Each row was made from one small tree. Brackets hold a mark, then the marks that hang from it, in alphabetical order. Every link used is in the known rows. Write each row's tree.
(in the rows, 128 means zero)
Known rows
{batak fode}: 142 116 121 136 121 105 152 127 122 141 112 103 132 126 145 145 138 130
 139 145 111 151 121 107 119 122 144 138 130 133 133 120
{kamas {nomor {lepud bulu} palum}}: 133 110 135 111 151 132 182 129 147 138 125 148 122 110 132 159 113 128
 157 74 98 104 147 109 155 144 160 90 165 112 152 98
{kabam {batak fode}}: 144 115 117 135 116 100 162 113 129 149 107 99 132 128 133 141 130 145
 133 138 91 148 116 107 106 131 154 124 120 152 147 97
{kemuf {palum kamas}}: 102 157 150 108 118 125 139 110 111 150 137 110 134 133 117 140 149 112
 131 156 112 120 127 128 133 92 142 117 127 120 112 146
{kabam kamas}: 140 113 133 137 127 145 151 100 139 101 123 112 133 135 130 120 130 125
 127 144 115 111 120 133 130 161 125 149 109 133 138 143
{fipimad nima {palum {kamas {nomor {lepud bulu}}} kemuf}}: 127 66 150 147 165 116 164 81 136 175 135 166 120 117 123 109 129 93 110
 129 111 115 132 108 174 101 156 115 145 95 95 147
{nima {kemuf {palum kamas}}}: 111 148 147 103 118 106 120 128 98 155 152 103 133 144 95 128 166 120
 139 129 112 113 125 107 165 92 141 105 136 120 117 137
{kemuf nima {palum fipimad kamas {nomor {lepud bulu}}}}: 90 137 176 128 109 116 175 122 114 180 142 133 108 123 79 161 106 113
 158 159 78 105 149 141 173 95 143 64 108 117 104 116
{fode {batak kabam}}: 113 119 122 138 113 108 100 140 131 145 108 123 139 109 95 136 122 157
 123 110 133 158 103 146 122 113 140 126 118 131 117 138
{nomor {palum fipimad lepud}}: 112 133 146 117 110 134 125 118 136 147 138 149 135 121 138 146 93 142
 152 100 103 98 141 90 149 115 125 140 87 130 125 111
{bulu {lepud {palum {fipimad nima} {kamas nomor}}}}: 96 91 163 138 163 132 215 129 115 181 160 175 131 118 151 109 105 109 97
 165 143 79 125 110 136 89 165 128 106 128 96 109
{kamas nomor {palum {fipimad nima} kemuf lepud}}: 142 82 151 142 141 133 142 55 132 172 162 194 147 120 79 131 128 123 125
 138 121 56 134 91 141 96 152 142 136 88 85 139
{kabam batak kamas}: 143 116 130 137 121 138 160 87 145 108 112 108 136 136 121 119 119 142
 121 140 90 111 115 130 115 170 139 144 101 150 149 122
{maso {kabam {batak fode} {kamas {nomor palum}}}}: 160 104 119 140 155 128 213 53 159 104 91 110 126 130 170 141 127 135
 124 118 61 96 135 102 135 161 182 144 128 161 174 85
{maso {kabam kamas}}: 155 112 133 160 150 141 154 89 153 95 103 115 117 133 156 113 131 122
 119 132 106 108 145 133 149 153 140 148 110 148 139 130
{nomor {palum lepud}}: 117 136 133 110 113 126 114 112 127 146 133 145 129 119 154 146 117 136
 138 94 96 127 125 100 151 128 138 145 109 140 141 101
{palum fipimad nomor}: 112 142 147 142 115 125 167 108 142 118 124 148 112 138 84 137 96 142
 152 126 113 111 151 129 134 106 125 117 82 113 112 129
{maso {kabam {kamas {palum fipimad kemuf {nomor lepud}}}}}: 142 123 159 184 131 142 176 52 154 109 99 163 125 112 82 135 112 125 162
 135 83 116 162 106 153 139 140 123 121 101 99 135
{nima {kemuf {palum fipimad kamas {lepud bulu} nomor}}}: 118 135 170 122 97 78 141 120 117 183 154 114 121 164 80 142 146 145 170
 103 87 105 149 112 189 63 151 96 72 123 108 133
{kabam {batak fode} {kamas {nomor {palum fipimad}}} maso}: 160 91 131 141 141 143 220 80 143 84 115 107 147 119 125 162 102 150 163
 139 56 40 129 90 115 161 169 159 99 145 183 105
{nima {kemuf palum}}: 128 135 137 115 112 111 117 121 91 133 150 109 132 139 87 137 161 128
 133 122 124 101 131 106 160 110 138 109 165 118 137 126
{bulu {lepud nomor {palum fipimad kamas}}}: 93 133 171 132 140 130 201 181 100 179 156 151 148 107 141 135 97 114
 121 176 122 107 129 108 138 113 148 121 78 149 96 105
{maso {kabam {batak fode} kamas}}: 166 98 123 164 138 115 180 73 152 112 85 89 122 135 165 126 131 139 117
 140 74 124 133 116 129 157 163 144 107 169 157 103
{lepud bulu {nomor {palum {fipimad nima} kamas kemuf}}}: 108 106 150 121 119 136 170 139 153 181 158 137 117 99 125 151 103 124
 187 126 78 97 151 117 178 144 150 108 54 98 95 149
{bulu lepud}: 129 117 138 149 125 114 163 135 117 158 121 144 127 107 131 129 140 122
 109 132 138 131 108 128 131 124 149 126 113 142 126 112
{bulu {lepud nomor {palum {fipimad nima} kamas}}}: 87 109 169 137 152 135 203 165 100 180 169 165 130 99 150 124 87 107 103
 192 117 84 132 109 148 119 153 131 77 140 92 111
{maso {kabam {batak fode} {kamas {palum fipimad nomor}}}}: 153 118 139 177 120 116 206 47 150 117 85 123 133 140 116 137 110 154
 158 157 55 111 149 101 117 148 157 150 112 148 131 108
{lepud bulu palum}: 121 99 130 140 123 121 154 155 120 153 139 121 133 143 167 131 121 148
 168 121 135 150 145 125 125 129 137 123 149 134 138 120
{kemuf nima {palum lepud}}: 114 121 148 114 114 119 98 98 82 166 158 132 132 124 121 154 144 113 90
 160 105 97 116 133 162 108 141 121 142 153 139 101
{kemuf {palum fipimad kamas}}: 100 153 160 113 113 137 150 119 121 151 142 115 139 136 101 139 122 122
 141 158 119 90 141 119 133 77 129 112 108 112 98 150
{batak fode {kabam {kamas nomor palum} maso}}: 167 88 130 158 147 125 164 93 98 89 107 110 160 127 91 167 127 139 151
 175 86 76 112 112 84 148 165 152 155 154 144 152
{kamas nomor {palum {fipimad nima} kemuf {lepud bulu}}}: 156 63 149 152 132 119 150 67 144 192 161 179 141 125 88 136 133 136 152
 122 117 63 143 103 150 100 160 128 130 87 92 146
{nomor palum}: 107 145 123 111 116 141 135 119 129 127 125 139 127 112 142 144 116 132
 154 107 107 125 129 108 134 145 133 136 135 123 143 114

Which tree is each row?
149 104 128 160 103 119 139 78 108 132 91 105 153 125 81 162 143 137 164
 166 94 154 101 109 90 143 152 138 143 131 103 161 -> {batak fode {kabam {kamas {palum kemuf}}}}
161 92 150 163 126 128 115 133 100 114 136 116 153 123 93 167 109 150
 162 157 70 73 129 136 121 171 143 153 93 173 135 163 -> {batak {kabam {kamas {palum {lepud bulu nomor}}} maso}}
168 87 126 161 127 122 174 98 128 93 104 82 142 121 134 146 128 147 152
 166 65 96 115 111 107 168 156 165 89 159 176 124 -> {kabam {batak fode} kamas maso}
129 118 165 109 137 106 168 143 121 167 155 109 133 143 79 141 140 125
 162 104 109 70 153 97 181 79 153 61 144 103 110 130 -> {nima {kemuf {palum fipimad {kamas {nomor {lepud bulu}}}}}}
123 107 126 146 115 124 118 121 140 124 102 112 142 116 96 128 122 155
 123 123 121 148 95 153 123 140 137 143 105 136 125 150 -> {fode {batak {kabam kamas}}}
166 71 137 179 123 143 184 77 121 110 129 119 149 113 105 139 99 152 165
 199 61 42 127 88 100 174 146 180 109 132 144 140 -> {kabam {batak fode} {kamas {palum {fipimad nima}}} maso}
122 96 141 146 118 129 166 160 128 152 143 123 136 145 152 133 91 154
 180 125 143 119 161 118 123 115 125 119 128 124 122 128 -> {lepud bulu {palum fipimad}}
126 79 144 161 139 89 149 101 103 143 136 159 94 131 100 111 106 122 121
 117 92 117 148 99 196 129 135 122 160 112 131 119 -> {fipimad {nima kemuf} {palum {nomor {lepud bulu}}}}
113 139 135 145 102 123 125 69 110 159 131 178 135 112 59 152 147 119
 160 156 97 150 116 131 135 135 145 116 152 103 100 119 -> {kamas {palum {kemuf nima} nomor}}
154 108 148 168 126 165 149 105 122 84 134 134 162 119 92 140 104 140
 178 174 103 46 136 109 111 163 115 171 117 118 130 161 -> {kabam {kamas {palum fipimad}} maso}
92 110 145 153 133 109 147 48 126 157 125 175 109 124 105 103 126 100
 111 155 98 145 125 120 161 99 142 147 100 98 86 156 -> {fipimad nima {palum kamas kemuf nomor}}
91 156 160 107 127 151 155 151 145 153 129 145 128 102 129 141 78 119
 168 111 91 116 146 85 155 118 125 98 102 105 99 110 -> {nomor lepud {palum fipimad kamas}}
103 130 121 114 107 144 113 98 123 154 134 149 127 95 120 150 139 113
 153 115 104 140 113 119 157 145 143 114 131 115 127 104 -> {nomor {palum {kemuf nima}}}
156 96 140 177 117 133 146 114 97 97 104 100 156 125 86 165 101 150 176
 183 86 81 123 105 81 145 136 157 120 148 123 165 -> {batak fode {kabam {kamas {palum fipimad}} maso}}
116 96 158 157 114 110 138 53 143 163 144 172 100 119 74 131 115 129 128
 128 98 108 145 114 174 82 145 133 40 94 88 139 -> {palum {fipimad nima} kemuf lepud nomor}
105 102 140 137 149 127 134 97 114 150 138 154 120 130 156 90 106 102 88
 169 117 110 124 113 147 116 125 159 130 127 103 148 -> {fipimad nima {palum kamas}}
81 130 164 112 141 151 150 155 104 176 175 148 151 109 119 144 100 100
 143 183 105 117 136 113 158 117 137 103 84 131 81 110 -> {lepud nomor {palum fipimad kamas {kemuf nima}}}
76 152 160 128 125 127 179 131 127 147 140 150 128 148 122 126 88 133
 161 151 110 138 152 115 128 86 134 123 87 120 94 122 -> {lepud {palum fipimad kamas nomor}}
106 126 133 140 109 117 133 79 126 150 128 157 110 112 73 147 147 114
 135 135 102 158 116 148 161 122 150 102 104 114 114 111 -> {palum {kemuf nima} nomor}
150 101 149 159 91 114 118 101 138 194 135 151 157 129 90 147 135 151
 192 112 121 122 140 102 137 100 133 123 110 101 87 148 -> {kamas {palum fipimad kemuf {lepud bulu}}}
148 64 158 137 132 101 131 159 123 179 188 129 110 130 118 129 103 141
 132 122 95 53 157 105 202 125 135 122 57 134 117 127 -> {palum {fipimad {nima kemuf}} {lepud bulu nomor}}
131 106 143 135 90 119 130 108 154 178 129 139 132 116 124 156 122 149
 195 70 105 125 143 98 165 108 140 122 70 105 116 128 -> {nomor {palum fipimad kemuf {lepud bulu}}}
150 105 128 124 147 140 192 70 154 101 122 120 138 144 116 121 125 136
 102 130 94 80 116 131 115 161 158 134 120 145 157 112 -> {kabam batak {kamas nomor}}
119 101 134 125 130 119 120 100 90 139 166 127 107 127 105 119 150 118
 108 149 118 70 131 107 169 119 143 126 158 108 131 138 -> {fipimad {nima {kemuf palum}}}
170 98 127 167 116 128 171 84 114 105 109 103 164 118 113 151 131 152
 170 179 59 94 113 96 89 177 153 177 130 151 163 124 -> {kabam {batak fode} {kamas palum} maso}
137 97 129 159 123 129 110 126 132 104 106 107 146 106 96 139 122 157
 137 129 111 117 101 149 125 143 141 156 93 138 142 159 -> {fode {batak {kabam kamas maso}}}
82 140 167 148 123 115 206 137 116 175 131 165 128 127 127 129 106 126
 138 155 123 135 128 118 129 86 156 120 76 136 95 106 -> {bulu {lepud {palum fipimad kamas nomor}}}
